Known rows, with every step that occurs:
E-L-H-A: [  1  13 -12 -11 -14 -13   1  18  -8   3  -2 -10   3  12   0  -6  23   2
  -6  20   0   5  -7  18   7 -10  -8   6  -6  -5  -9 -16  -3   2 -15   6
  -2]
A-H-B-J-L-E: [ 11  19 -14  -6 -10  -7 -21  14   8   5   5  -6  18 -13  -6  -9  37   3
  -7   0 -18   5  11  26   7 -22 -15   4  -1  25 -10 -12   4   1 -44 -10
   2]
E-L-H-B-J: [ 10  17 -12  -6 -19  -6 -16   6   8   8  -5  -5  10   9   1  -4  43   0
 -10   4  -9  -4  -5  23  10 -12 -14   7  -7  12 -20 -20   1   3 -28  -1
   7]
J-Q-H-A-C-F: [ -4  11 -10   8  -8  -5   3  17  -9  10  11  17  19 -24  -3  -2 -23   7
  -8  21  -8  14  -3   5 -11  -3  -7  -1   4   6   1 -16 -20  10  -4  15
 -11]
Q-H-K-J-A: [  2  15  -4  -9 -19  13  -4  16  13  10  21  17  10   2   7  21   0  -1
 -26  10  -7   4  -4  -7   4 -15   8  -4 -12   9  -1 -24 -26  13 -17  12
  -8]
B-J-L-E: [  3  14   6  -8  -3 -10 -10  19   2  -2   2 -15   8   0   2  -1  20   4
  -6   0 -15  -3  12   8   6 -14  -2  -4  -5   9 -19 -15   6 -13 -29  -6
   8]
E-L-H-A-J: [  7  18 -10 -13 -19  -5   3  16   0   2  -3  -7   5   8  -2  -3  24   2
 -11  16  -2   2  -6  15  10 -13  -4  13 -13  -3 -22 -18  -5  -3 -12  -7
  -4]
J-A-H: [  8  14  -9 -14 -14  -1  -3  17  -7   7  14  -1  13  -6  -6  -3   2  10
 -10  18 -10  11   1  16   3 -16  -1   6  -6  11   3  -3  -8   6 -22  -6
 -11]
F-C-A-H-K-J: [ 20   8   0  -1 -11   9 -18  18   6   9  12  18   1  -8  -3  15  -8  -4
 -18  -1  14   9  -3   4   5 -11   4  10  -7   7   3 -12  -9  11  -5  10
 -16]
C-A-J-K-H-L: [  4   9   3  -1  -3  12  -7  18   6   9  16   8  12  -4  17  23  13   0
 -12   9   2   5   4  -8   3 -19   4   6  -8  11   2 -23 -16   5 -14  -3
 -10]
L-E: [ -9   0   8  -5  -3  -6   4  14  -6  -5   5 -10   4  -5  -3  -5   0   5
  -6  11  -2   6  12  13   5 -12   1   4   2   3  -1  14   7 -14 -13  -4
  -1]
K-H: [  7   4  -8  -7  -9   1   0  13   3   3   9  -1  17  -1   3  16  10  -1
 -14   8   1  13   1  16   7 -18  -6   5   3  12  16  -9  -6  -1 -15   2
  -1]
L-H-A: [ -3   7  -9 -12 -10  -5  -2  11 -10   4  -1  -1  15   7  -2  -9  12   7
 -15  18   5   9  -9   9   5 -17  -5   7 -14  -5   4 -12  -1  -6 -14   2
  -5]
H-B: [ -5   2  -5  -1  -5   6 -10   2   2  10   4   9  13  -7   0   1  17  -2
  -7   2  -7  -1   4  17  -6 -12  -3   5  -6   8   2   7  -3  14 -15   7
  -3]
C-A-H-K-J-L-E: [ 12  22  -6  -9  -3  -4 -14  25   4   6  18   5   5  -7   4  14  10   2
  -7   7  -2   6   9  -3   9 -21   0   5  -1  14   1 -21  -7   1 -28   1
 -10]
F-C-A: [  7   1   9   6   0   1  -8  14  -9   8   4  12   1  -9  -2   2 -15   3
 -10   5  14   1   1   7  -3  -7   5   5  -2  -3  -1   8  -1   7   6  16
  -9]
H-K-J-L-E: [  1   8  -2 -14  -7   2   0  26  11   5  10  -2  -3   1   6  22  16  -7
  -9   0  -2   7   9  -4   2 -11   8   3  -8   3  -3 -24  -7  -3 -25   3
  -1]
L-H: [  6   3  -6 -11 -12  -1   0  12  -2   7  -6  -2  13   5  -2  -7  15   5
 -17   8   5   8  -3  11  11 -15  -6   8  -7   1   5  -7   0 -13 -12  -6
   0]
K-J: [  3   9   7 -10 -10   7 -11  15   9   3   9   3  14   5  -6  23   1  -3
 -14  -4  -6  -4   3   3   7 -12   6   9  -9   3  -4  -7  -5   0  -7  -4
   2]
L-H-A-Z: [  3  10  -9 -20 -12   1   1   7 -13   2  -1  -7  13  -6  -8 -14  15   7
 -12  16   6   8 -17  10   9 -21 -11   7  -8 -12  -3  -9   0  -6 -20 -13
  -1]
E-L-H-K-J: [ 12  12  -9 -15 -22   0  -1  19  11   7   0  -3  -3  16   4  15  28  -8
 -13   6   4   5  -6   7  14  -7  -1   9 -10   2  -8 -31  -9   0 -18   1
  -1]
K-J-Q-H: [  2  12  -3  -6 -13   3  -1  18   8   8  15  11  22  -6  -2  26 -12   3
 -12   4 -10   3  -5   3   8 -16  -1   3   0  16  -7 -23 -18   7 -10   3
  -3]
B-H-A: [ -2   9  -1  -3  -9   3 -15  10 -10  -5   9   6  19   6  12  -8   7   2
  -9  19 -10   8  -7  11   2 -20   0  -8 -14  -7   4 -12  -5   2  -9  10
  -7]
E-L-H-K: [  8   5 -12 -12 -17  -2   5  17   3   6  -4  -6  -7  13   8  -1  29  -5
  -9  11   4  10  -6  11   9  -3  -4   4  -7   0  -4 -23 -10  -1 -16   4
  -5]
F-C: [  6  -6   6   0  -9   3   0  15  -2   6  -3   4  -1  -9  -7  -1  -6  -3
 -13   0  11   8   2  17  -3  -3   4   6  -3  -5   0   8  -2   3   2   9
  -4]
J-A-M: [  8   0  -9 -19  -8  -1   0  19 -13   3   5  -6   6   1  -1   0  -4   0
 -11  21  -6   4  10  -3  -5  -5   4  11 -16  -4   1   6 -15   2 -19  -6
  -7]
E-L-H-K-J-A-M: [ 20  12 -20 -26 -25  -2   0  25   5   8   1  -7  -5  17   3  14  23  -7
 -15  18   3   8  -1  -3   9  -4   0  16 -17  -2  -8 -30 -17   1 -29  -5
  -4]
K-H-B-J-L-E: [  8  17 -13  -6 -10  -8 -13  12  10   7   9  -4  22  -9   4  13  39   3
 -11   3  -9   7   9  23   4 -27 -14   3   5  26  -1 -21   6   0 -44   1
   9]
A-C: [ 10   5   1  -6  -7   5   4   9  -1   3  -1   6   0  -9 -13  -2 -10  -3
 -14   1  -8  13   3  18  -1   1   5  12  -6  -9   4   3   0   2  -4 -11
  -3]
E-L-H-B: [  6  12 -16  -7 -16  -8  -4  11   3  12  -6  -1   5   4  -1  -4  38   0
  -7   9  -1   2  -2  26   7 -10 -13  10   0   7  -9 -11   0   8 -23   3
   4]
E-L: [  1   8   0  -4  -8  -6   1  17  -2   1   2 -10  -3   5   1   3  14  -5
   1   8  -9  -2   5  17   4   0  -1   2   1   0 -11  -2  -8   7  -8   5
   0]
B-H-L: [  2  10   0   3 -11   6 -16  20  -8  -4   1   1   9   6  15 -10  24  -4
  -4  15 -12   6   3  15   5 -13  -8  -9  -9  -4   5 -16  -6   0 -11   1
   2]
B-J-K-H: [  4  -3   4  -7  -9   8 -13   8  16   6  16  -5  20   4  12  20  17  -2
 -19  -3  -7  11  -5   2   8 -16   2  -2  -7  18   5 -29 -10  -2 -28  -3
  -2]
J-B: [  4   3  -1  -2  -1  -3  -2   5  -5  11   5   4  17  -9  -1   6  13   5
  -9  14  -7   2   7  13  -7 -10   1   6   6  -5   6  -9  -2  14  -2   2
   2]
Q-J: [ -5   6  12  -4  -5  11  -6   7  11   4   8  -2   8   0  -9  10   1  -6
 -12  -4 -15   6   4  -3   4  -6   9   0 -13   1 -13   1 -17 -10 -11   3
   2]
E-L-H: [  7  11  -9 -10 -15 -10   3  18  -1   5  -7 -10   1   9   0  -4  25   1
  -7  12   0   4  -2  19  13  -7  -8   7   0   1  -9 -13  -2  -3 -14  -2
   2]
J-Q-H: [ -4   3  -7  -1  -7  -2   9  14  -5   8  10   8  18 -10   5   4 -12   6
  -7  13 -10   9  -5   9   2 -11  -7  -5   4  16  -2 -14 -20   7  -8   9
  -9]
B-J: [  3   6  10  -5  -8   7 -19   3   5  -3   5  -5  15   9   1   1  10   0
 -13  -3 -15  -6   0   6   5  -8   1  -2 -16   8 -14  -8  -3  -7 -12  -5
   1]

Rows:
[ -6  -4   3  -1  -6  12 -22  -2  15  12  11   6  18  -1   9   7  26  -2
 -12  -8 -13   0  -2   5  -5 -12   4  -1 -13  15  -6 -15  -7  12 -29   3
  -3] | H-B-J-K
[  6   8  -5 -15  -7   8  -4  23  13  10   8   5   0   5   8  27  19 -11
 -11  -5  -4   4   3  -6   0  -8  10   1 -13   1  -1 -31 -15   8 -19   7
  -3] | H-K-J-L
[  4   6 -16  -3 -11   3  -7   6   7  10   9   8  22  -8   3  15  24  -1
 -13   6  -1  11   1  23   1 -22 -11   7   3  18  17  -6  -4  12 -24   7
   0] | K-H-B
[ 20  13   1  -4 -15  10  -9   2   7   5   5  13  26  -7   7   4  20   5
 -18  11 -11   3   3  11   4 -22   3   7  -5  -3 -10 -20  -3   1   3 -15
  -1] | A-J-B-H
[  0   8   1  -1  -9   9 -25  -5   9   5   5   5  20   1   1   1  24  -1
 -12  -4 -17  -8   0  14  -3 -12  -3   1 -14  15 -12  -4  -1   9 -22   3
   1] | H-B-J
[  5  12   7  -8   3   7 -10   3 -13   1  11   0   9 -15  -1  -2  -5   6
  -2   9  -1  -8  -6  -2   5 -16  -3   1   2  -5  -6   8  -3   5  -8  -8
  -3] | C-A-Z
[ -4   4  -1   6 -11   9 -21   1  19  14  14  16  22  -6  10   3  21   0
 -24  -5 -16   0  -2   6   2 -17  -4  -8  -7  19  -6 -18 -19  16 -28   9
  -1] | Q-H-B-J-K
[ -2  16  -4  -3 -13   3  -3  26   4   7  13   8  15  -3   0  24   0  -2
  -7   9 -12   2   0   4   5 -12  -6   1  -2  14  -7 -30 -20  11 -13   3
   1] | K-J-Q-H-L
[ 25   8   5   5 -11  14 -13   4   3  11   8  27   9 -12  13   6   3   1
 -20  10  13   8  -3   2  -4 -16  10   6  -7  -6  -6 -22  -6  11  11   9
 -13] | F-C-A-J-B-H-K
[  4  10 -10  -3  -9   1 -11  25  -4   0   1  -6   4  -3  -5  -8  23  -5
  -3  10 -12   8   9  21   6  -9 -13   2  -5   7   7  -6 -11   5 -19  -9
  -5] | A-H-L
[  5  15  -4 -12  -8  -2   0  20  11  13  -4  -5   9  -1  -8   6  24  -1
 -14  -3  -8  11   5  -2  10 -15   0   2  -9   1 -14 -23 -13 -16 -27   0
   9] | Q-J-L-H
[ 14  19  -9 -18 -13  -5  -6  28   9  13  -3  -1  13   3  -5  19  24   2
 -16  -2   0   1   2   4  12 -20  -3  12  -6   3  -5 -31  -2  -5 -23  -8
  11] | K-J-L-H
[  0  14  -3  -4  -5  -5 -17   9   6   6   4  -4  14  -7   1  -1  34   2
  -5  -2 -16  -5  11  16  -2 -18  -6   1  -4  15 -17 -10   7   2 -37   2
   8] | H-B-J-L-E
[  3   8  -2  -3 -15  14  -8  14  17   6  14  17   9   2   7  19   3  -8
 -27  -1  -7   3  -2  -5   8 -12   4  -4 -10   8   2 -21 -26   8 -10   9
  -6] | Q-H-K-J
[ -4  15  -6  -7 -11  -1  -2  17   1   7  20  11  24  -4  -1  25 -14   5
 -11  12 -11   4  -9   1   3 -18  -1   2  -5  11  -8 -27 -19  11 -11   9
  -7] | K-J-Q-H-A
[ 19   9   9   5  -5   4  -7   7  -1  14   5  19   9 -18  -3   9  -5   5
 -16   7  12  -1   4   6  -6 -12   8  15  -1  -5 -12  -3   0  12  14   4
  -8] | F-C-A-J-B
[  8   8 -16  -3 -11   3 -16   7   5   9   5   7  18 -13  -8  -7  21  -1
  -9   2 -10   8   4  27   3 -17 -11   8  -3  18   6   4  -6  12 -24  -3
  -8] | A-H-B
[  3  15   8 -12 -12   5 -15   6  -2   2  13  -5  15   8   2   4   5   9
 -13  10 -17  -5  -2   4   0 -12   7  -2 -18   9 -17 -13  -4   0 -20  -2
  -1] | B-J-A
[  5  -3  -9 -14 -14   8   2   9   3   8  -3   3   4   9   9  -3  19  -2
 -19   8  10  14  -7   4   7  -9   0   4 -15   1   9 -18  -8 -10 -15   1
  -9] | L-H-K
[ 15  -1   6   1  -8  10  -3  15  10  13  12  15   9 -15   6  22  -7   0
 -21   0  21  13  -3   1   2 -17   9  13  -1   8   1 -12  -9   4  -3   4
 -12] | F-C-A-J-K-H
[-14   5   5   0  -3  -5   2  25 -11  -6   1 -14  -4  -1   0  -7  17  -1
   2  18  -5   4  18  15   1  -6  -5   1  -2  -1   0   5   3  -8 -16  -3
   3] | H-L-E
[  2   8   1 -18 -15  15  -3  14   8   9  19   8   3   9   6  27   2  -4
 -15   8  -3   4  -3  -8  -3  -9  16   4 -20   3  -1 -22 -15   9 -16   6
 -10] | H-K-J-A
[ -1  -6   9  -9  -8  16   4  10  15   7   9   4  10  -5   7  12   5  -4
 -17  -6  -3   6   1  -4   3 -10  15   9 -15   3  -9  -9 -15  -4  -8 -14
 -10] | A-J-K
[ 21  23 -13 -22 -29   2   7  20   8  12   5   2  -8  10  -6  15  15  -3
 -17  14   0  15  -8  11   7  -4   4  17 -11  -4 -10 -36  -7   6 -23  -7
  -2] | E-L-H-K-J-A-C
[ 11  13 -10  -4 -14   6 -30   1  11   5   7   4  23  -6  -6  -6  27  -1
 -14  -4 -19   2   1  23   6 -17 -12   5 -10  24  -5  -6  -3   8 -30  -8
  -4] | A-H-B-J
[  7  14   3  -9  -3  -3 -15  16   5   3   1  -8  11   4   4   4  23  -1
  -8  -4 -19  -6   5   5   2 -11   0  -5 -11   7 -17 -22  -5  -1 -23  -2
   6] | B-J-L
[-11  -5  -2  -3  -5  -2   8  27   3   5  13 -10   5  -5  13  15  23  -3
  -7  13   5  23   9   9   4 -15  -3   1   7  10  21 -20  -6  -2 -32   0
   0] | J-K-H-L-E
[ 17  -6   1   1   0  -2 -12  18 -12   4  -3   8  -2  -9  -2  -1 -17  -5
 -12   7  15   1   7  -1  -3  -1   1  13  -7  -8   2  15  -9   4   1   8
  -9] | F-C-A-M
[ -4   9   2 -10  -8   9  -2   8  -1  -3   7   3  13   1  -2   3   2   0
 -13   9  -8   0  -1   4  -2 -14   8   8 -23  -5 -14  -2  -9   0  -2  -5
 -12] | H-A-J
[  9   5 -17 -16  -8  -3   5  23   2  14  -8  -1   0   3  10   0  32  -2
 -12   6   5  13   0   3   3 -11  -3   1  -9  -1   5 -32 -10  -3 -25   4
  -2] | J-L-H-K
[ 13  19   6 -13 -16   7 -10   5   0   3  10   0   9   1  -9   1  -5   6
 -17   8 -20   3  -2  10  -2  -5   9   7 -17   1 -15 -13   0   1 -19 -12
  -1] | B-J-A-C
[  8  11 -11 -13 -14  -3   4  10  -9   6  -5   5   9   0 -12 -11   2   6
 -20  16   2  17  -9  16   3 -11  -3  16 -13 -13   6 -12   3  -4 -12  -8
  -5] | L-H-A-C
[  8   0 -20 -13  -6  -5  -5  18  -8  -3   7  -5  17   1   1  11   6  -6
 -15  20   1  15   3   6   1 -14  -8  11  -9   0  18  -6 -15   1 -22   2
  -7] | K-H-A-M
[  0  19  -1   4   0  -7 -15  23 -14  -2  10  -3   5  -8   0  -9   9   6
   1  20  -6   3  14  11   8 -16 -12   3   3  11   4   2   1  -1 -19  -3
  -8] | C-A-H-L-E
[ -4   9  -9   7 -10   5 -10   4   7  11   7  18  19 -11   1  -2  14   1
 -19   3 -12  -1   3  16   1 -17 -10  -2   0  13   2   1 -16  17 -16  13
  -2] | Q-H-B
[ -4  16  -2 -12  -4  -5   7  22  -4  -2   6  -6   7  -8  -1   1  11   4
  -6  12  -8   4   9   7  -1 -19   5   7 -13  -4 -19  -8  -2  -7 -17  -6
  -5] | H-A-J-L-E
[  9  13 -10 -13 -14  -1   1   5  -3  10  -1   6  24  -2  -4  -2  22  10
 -21  20   2   6  -5   9   2 -23  -2  17 -13  -7  -7 -23   0  -2  -7 -11
  -5] | L-H-A-J-B
[-13   1   6  -2  -7   6   3  23  16   6  17 -10   6  -6   2  22  19  -8
 -11   5  -5  25  10  -3   7 -14   4   0  -1  10   3 -21 -17 -13 -35   1
   4] | Q-J-K-H-L-E
